Every row comes from one small tree of marks. The marks that hang from a mark follow it in brackets, in alphabetical order. Every link used is in the known rows. Which tree was each row made from?
Known rows:
razap{pobi}: 5.0, 2.6, -3.3, -10.8, -3.5, -6.3, -5.3, -3.2, -12.7, -0.7, -0.3, 9.3, -26.6, 3.1, 10.6, -21.8, -12.0, 2.4, -31.6, -14.9, 10.6
turo{mebada{keme{vidap}} razap}: -25.6, -3.8, -16.8, -13.4, -43.8, 2.5, 7.7, -6.4, -13.4, 0.9, -11.0, 14.1, -20.5, -14.3, 7.4, -32.3, -10.1, -0.3, -11.5, -8.8, -4.6
pobi{mebada{keme}}: 3.0, -7.2, -25.0, -7.5, -10.9, -1.2, -18.6, -4.0, -8.5, 1.1, -5.1, 17.4, -19.8, 0.7, -1.4, -35.2, -6.9, -4.4, -0.8, -17.4, 12.3
keme{vidap}: -3.8, 0.3, -8.5, -9.9, -15.6, 0.5, 7.0, -0.2, -14.5, -1.1, -4.4, 12.3, -30.3, -1.9, 2.0, -20.8, -5.7, -3.5, -18.0, -8.6, 2.6
razap{pobi{mebada{keme} vidap{turo}}}: 11.3, -3.4, -24.6, -15.6, -20.5, 4.0, -32.9, -2.4, -9.1, -6.1, -7.9, 15.5, -34.1, -11.6, 6.6, -34.8, -10.0, -5.8, 3.6, -23.1, 0.2
turo{mebada razap{pobi}}: -13.2, -2.8, -1.1, -16.6, -24.3, -0.6, 8.2, -9.0, -17.8, 0.1, -8.5, 12.0, -19.3, -8.6, 13.0, -33.7, -17.3, 8.9, -36.4, -13.3, -3.3
nela{bolen}: 12.9, -1.0, -2.8, -5.9, -14.8, -4.2, 10.4, -2.4, -12.2, -0.9, 1.5, 22.1, -24.2, -7.1, 4.1, -13.1, -12.5, 1.4, -18.6, -13.9, -2.3
razap{pobi{mebada{keme}}}: 3.6, -2.0, -20.0, -8.5, -5.1, -6.6, -27.8, -4.2, -8.8, -1.9, -5.8, 12.1, -27.2, -1.3, 6.3, -37.4, -9.9, -1.7, -16.6, -22.9, 14.8
guvidig{pobi{vidap}}: -2.5, -0.2, -13.3, -11.5, -2.0, 3.0, -11.8, 1.1, -13.7, -5.5, -3.6, 13.0, -36.8, -3.8, 5.6, -15.5, -10.3, -1.4, 5.2, -8.6, -0.5
turo{razap}: 1.6, -4.7, -1.7, -6.5, -25.5, 4.8, 9.0, -6.6, -12.7, 4.0, 0.4, 13.1, -10.7, -3.5, 12.7, -17.8, -12.3, 6.4, -19.7, -6.9, 0.4
turo{mebada{pobi} razap}: -19.1, 0.8, -8.0, -15.5, -38.4, 4.2, 3.5, -5.0, -14.6, 3.0, -5.4, 10.2, -16.6, -12.7, 6.2, -33.2, -10.7, 4.5, -18.9, -6.3, -6.0
guvidig{turo{mebada} tusuz{bolen taneza}}: -7.0, -0.1, 7.7, -27.1, -20.3, 0.9, -14.6, -9.9, -15.7, 4.0, -16.0, 24.3, -18.7, -9.7, -5.6, -27.9, -11.7, -4.8, -21.5, 7.2, -4.3
guvidig{pobi{mebada vidap{turo}} tusuz{bolen taneza}}: 6.5, 0.4, -7.7, -22.8, -22.3, 12.7, -35.7, -6.6, -14.5, -3.1, -16.7, 24.3, -19.7, -20.3, -2.9, -34.7, -7.4, -8.4, 15.6, -6.9, -9.1
guvidig{turo{mebada} tusuz{taneza}}: -4.2, -3.8, 4.8, -26.7, -21.4, -0.1, -12.5, -9.3, -17.0, 3.5, -13.9, 17.6, -34.0, 1.8, -5.4, -23.7, -11.3, -2.9, -12.3, 5.5, -8.6
guvidig{turo{mebada{keme} razap} tusuz{bolen}}: -14.0, -4.0, 2.2, -19.9, -43.9, 2.5, -25.0, -12.4, -11.5, 3.7, -15.8, 25.2, -8.1, -19.1, 6.3, -23.3, -9.0, 1.4, -19.8, 4.3, -13.4
turo{razap{pobi}}: 2.2, -0.5, 1.1, -7.4, -20.5, -0.7, -0.6, -7.1, -12.6, 1.3, -0.3, 8.5, -17.3, -5.5, 18.7, -20.9, -14.6, 7.8, -32.2, -12.8, 2.6
keme{vidap{turo{mebada}}}: -2.0, -1.8, -9.4, -19.6, -42.0, 7.4, 3.3, -1.4, -19.8, -1.4, -12.3, 17.2, -31.1, -8.6, 1.0, -29.9, -6.4, -5.0, -15.1, -9.0, -14.8
mebada{keme{vidap{turo}} pobi}: -1.4, 9.8, -25.7, -7.9, -54.2, 2.5, -31.8, 3.4, -4.5, 0.5, -2.1, 6.6, -31.3, -14.3, 6.6, -19.8, 1.6, -12.5, 6.3, -8.7, -0.6
turo{mebada{keme pobi}}: -20.0, 4.4, -24.3, -16.2, -31.4, -3.8, -9.7, -1.0, -8.6, 1.7, -4.6, 10.2, -24.3, -7.1, -0.2, -33.4, -6.0, -5.3, -6.5, -8.8, 7.3

Which tree is each row?
-4.7, -5.3, -26.3, -7.4, -15.4, -0.4, -18.6, -2.1, -10.3, -1.6, -9.8, 15.7, -29.5, -4.9, -2.9, -37.1, -4.3, -7.4, 0.3, -17.4, 8.9 | pobi{mebada{keme{vidap}}}
-5.2, -3.3, -6.1, -16.3, -55.0, 11.3, 6.0, -4.4, -19.7, 0.1, -12.3, 16.3, -23.6, -15.2, 8.1, -29.1, -8.8, 0.0, -16.9, -8.3, -20.7 | keme{vidap{turo{mebada razap}}}
5.2, 1.1, -20.5, -7.5, -45.2, 3.8, -15.9, -0.1, -8.4, 0.3, -4.4, 13.8, -26.9, -7.2, 7.4, -18.2, -2.6, -9.6, 0.6, -10.3, -0.7 | mebada{keme{vidap{turo}}}
-2.8, -9.1, -30.3, -13.1, -4.9, 3.9, -11.8, -2.4, -7.9, -4.4, -6.5, 18.4, -29.0, -7.3, -3.7, -34.1, -8.8, -6.6, 14.9, -16.8, 8.3 | pobi{mebada{keme} vidap}
15.7, -10.0, -18.3, -17.9, -19.5, 14.2, -12.5, -1.7, -15.0, -4.3, -8.1, 21.5, -29.3, -9.1, -2.3, -32.8, -9.0, -4.6, 8.4, -16.3, -10.6 | pobi{mebada vidap{turo}}
8.7, -0.4, -21.1, -10.2, -27.6, -1.2, -36.8, -2.2, -10.5, -3.4, -10.4, 12.6, -34.3, -9.5, 7.4, -36.6, -6.3, -5.8, -10.0, -23.5, 1.7 | razap{pobi{mebada{keme{vidap{turo}}}}}
3.3, -0.6, -17.2, -5.6, -56.5, 7.6, -12.1, -3.0, -8.1, 1.6, -4.7, 13.2, -20.6, -13.6, 14.1, -17.4, -4.5, -5.0, -0.4, -9.1, -6.1 | mebada{keme{vidap{turo{razap}}}}
9.9, -2.4, -6.9, -9.7, -40.7, 8.6, -21.2, -4.5, -16.6, -2.2, -11.8, 12.9, -29.3, -16.0, 12.4, -33.3, -8.2, 0.7, -17.0, -18.3, -13.7 | keme{vidap{turo{razap{pobi{mebada}}}}}
-4.4, 1.5, -18.0, -14.1, -69.1, 9.4, -17.1, -4.3, -9.8, 3.9, -5.5, 12.3, -14.1, -17.9, 12.1, -29.2, -7.3, -1.6, -2.4, -8.2, -12.9 | vidap{turo{mebada{keme pobi} razap}}
0.5, -7.0, -5.2, -16.6, -25.0, 2.3, -44.0, -10.2, -9.6, -3.5, -13.0, 15.4, -35.2, -13.2, 8.7, -21.2, -9.5, 2.4, -3.6, -7.1, -14.3 | guvidig{turo{razap{pobi{mebada{keme} vidap}}} tusuz}
17.2, -0.4, 0.7, -9.6, -45.6, 7.5, -12.9, -6.4, -13.7, 2.2, -1.5, 11.8, -16.0, -8.9, 21.2, -18.7, -12.3, 5.1, -23.8, -12.7, -11.2 | vidap{turo{razap{pobi}}}
16.5, -4.0, -13.4, -7.2, -46.0, 6.4, -32.4, -7.2, -10.1, 1.1, -5.9, 14.1, -16.8, -12.0, 17.9, -30.8, -10.6, 1.6, -10.4, -19.2, -6.6 | vidap{turo{razap{pobi{mebada{keme}}}}}
-6.7, 0.0, 2.5, -23.0, -18.5, -1.4, -36.0, -7.4, -18.3, 0.5, -16.8, 15.3, -42.8, -0.1, -0.9, -21.3, -10.8, -1.7, -1.3, 5.6, -13.4 | guvidig{pobi turo{mebada} tusuz{taneza}}
-15.4, 5.2, -0.1, -31.1, -22.6, 3.9, -23.6, -5.7, -12.0, -0.1, -15.5, 19.4, -29.1, -21.7, -7.7, -29.3, -9.6, -8.9, -5.5, 8.5, -6.0 | guvidig{turo{mebada{pobi{vidap}}} tusuz{bolen taneza}}
-6.4, 4.8, -12.8, -19.0, -48.2, 6.8, -8.7, 1.3, -17.2, -1.0, -10.4, 11.9, -33.9, -13.4, 0.0, -30.3, -3.3, -6.7, -11.7, -8.6, -14.7 | keme{vidap{turo{mebada{pobi}}}}
-27.2, 6.4, -25.6, -16.2, -36.3, -3.5, -9.1, 1.0, -10.0, -0.7, -9.0, 8.9, -33.1, -12.2, -2.0, -35.1, -3.3, -8.4, -5.5, -9.1, 3.8 | turo{mebada{keme{vidap} pobi}}
